In the rows, zero is written as 128.
Known rows, with every way that one mark hangs from another:
tafi(fufog gofofo(donot simaf(mekep))): [128  63  89 116 132 109 155 179 145 121 105 155 122  80 109  88  96 145
 110  55]
mekep(fekozep tafi(fufog gofofo(simaf))): [187 124 103  69  96 104 139 137  95 132  90 111  97 123 134  96  83 113
 132 114]
belof(donot tafi(fufog gofofo)): [167  95 112 130 143 164 169 156 113  97 118  99 134 114  65 113 112 146
 128  75]
simaf(gofofo(tafi(fufog)) mekep(donot fekozep)): [153 146 101 139 142  96 164  91  68 137 104  71  94 117 136  88 105 108
 126  44]
mekep(donot fekozep simaf(gofofo) tafi): [194 190 117  56 104  75 125  93  30 119 115  63  42 133 157  89  77  84
 144 131]
donot(gofofo): [169 118 131 154 147 127 150 119 142 122 129 103 131 128 127 119 125 135
 127  98]
gofofo(donot simaf tafi): [138  94  99 129 166 108 181 169 135 158  91 199  91  82 145 126 137 186
 111  66]
belof(donot tafi(fufog gofofo(simaf(mekep)))): [154  86 105 125 154 157 167 156  99 100 120 113 136 111  76 104 112 161
 121  69]
simaf(gofofo(donot)): [156 147 121 150 165 127 135 118 139 119 125 129  92  95 128 107 140 118
 121  70]
donot(gofofo(simaf(mekep) tafi(fufog))): [157  80 105 153 158 117 190 124 126 138 100 127 133 109 132  96 121 161
 115  53]
tafi(gofofo): [124 115 125 129 110 145 135 157 151 112 132 139 126 118 113 133 113 125
 127 100]
tafi(gofofo(donot simaf)): [129 100 112 119 139 128 137 181 155 123 125 177 107  94 124 126 114 155
 114  82]
fekozep(belof(donot)): [147 128 129 122 117 128 140 113 109 111 167 102 108 126  95 132 154 127
 126 164]
belof(donot(gofofo(simaf(mekep(fekozep)))) tafi(fufog)): [197  93 109 134 173 140 173 126  78 111 116  85 135 124  90  95 114 166
 121  73]
fekozep(belof(tafi(gofofo(donot)))): [141 126 126 147 129 136 155 149 124 126 142 120 118 112  98 142 156 113
 138 122]
tafi(fufog gofofo): [136  76 105 122 105 140 153 161 158 115 109 124 139 103  91 100  96 114
 123  80]
mekep(tafi(gofofo)): [150 148 122 104 109 116 141 142 136 111 113 111 101 118 131 122 112 111
 139 110]
belof(donot(gofofo) tafi): [191 124 129 152 173 155 166 127 102 101 132  83 128 131  90 126 131 161
 130  88]
simaf(gofofo mekep): [120 155 121 155 151 119 128  89  97 110 136 104 116 118 140  96 138 107
 123  72]

Rows:
[176 146 122  94  97 105 124 101  44 120 141 126  64 121 136 101 127  96
 130 148] | mekep(fekozep(belof) simaf(gofofo(donot)))
[162 112 122 140 151 110 145 111 104 131 137 116 126 130 142 109 128 147
 118 106] | donot(gofofo(simaf(mekep(fekozep(belof)))))
[187 111 116  83  78 108 153 105  33 116 135 106  84 137 116 103 113 119
 129 162] | mekep(fekozep(belof(donot(gofofo(tafi(fufog))))) simaf)
[139  89 102 139 157 135 165 175 121 128  97 139 138  96 103 107 115 142
 127  52] | belof(tafi(fufog gofofo(donot simaf(mekep))))
[141  60  93 113 133 122 156 184 162 125 102 163 120  78 102  93  97 144
 111  62] | tafi(fufog gofofo(donot simaf))
[171 104 114 129 155 152 164 136  97 107 115  91 136 120  75 109 122 149
 128  95] | belof(donot tafi(fufog))
[191 147 103  36  83  59 137 116  32 129  97  58  62 131 144  81  57  92
 144 145] | mekep(donot fekozep simaf tafi(fufog))
[173 147 106 103 124  57 144 107  62 130 109  39 100 137 148  92  82 113
 136  96] | simaf(mekep(donot(gofofo) fekozep tafi(fufog)))
[120 107 105 122 134 110 171 126  77 156 109 164 113 121 151 121 137 161
 117  99] | gofofo(simaf(mekep(fekozep(belof))) tafi)
[127 115 106 107 150 100 133 126  69 147 126 121 123 126 138 105 115 143
 120 116] | gofofo(simaf(mekep(donot fekozep(belof(tafi(fufog))))))
[119 147 118 117 112  92 136 128  98 107 122 100 113 125 144 113 115 117
 134 100] | simaf(mekep(tafi(gofofo)))
[156 135 105  59 102  70 150 126  76 114 104  68  75 110 132  79  75  96
 142 126] | mekep(donot simaf tafi(fufog))
[188 132 117  91 107  88 155 117  45 137 116  82  76 141 146 111  76 126
 135 119] | mekep(donot(gofofo(tafi)) fekozep simaf)
[122 147 114 165 149 122 163  95  99 120 117 115 109 111 140 102 143 117
 124  46] | simaf(gofofo(tafi) mekep)
[129 137 102 155 156 104 174  99  99 128 109  79 103 103 128  86 118 110
 124  31] | simaf(gofofo(tafi(fufog)) mekep(donot))
[131 127 105 114 116  79 147 140 104 110 108  97 110 108 136  97 106 117
 130  82] | simaf(mekep(tafi(fufog gofofo(donot))))
[117  70  95 111 124 121 151 161 136 123 113 131 136  99 105  88  88 133
 114  68] | tafi(fufog gofofo(simaf(mekep(donot))))
[215 130 110  51  69  81 151  97  28 106 119  72  66 131 122  79  99  97
 139 168] | mekep(fekozep(belof(donot(gofofo))) simaf tafi(fufog))
[164 121 104 157 159 128 179 125 144 132  94 133  91  79 118  96 136 123
 121  35] | simaf(gofofo(donot tafi(fufog)))
[153 125 102  59  90  81 155 147  92 104 106  76  74 104 121  82  64  94
 141 108] | mekep(donot simaf tafi(fufog gofofo))
[164 112 124 135 134 130 167 113 115 117 157 108 106 120  99 126 157 145
 121 135] | fekozep(belof(donot(gofofo(simaf tafi))))
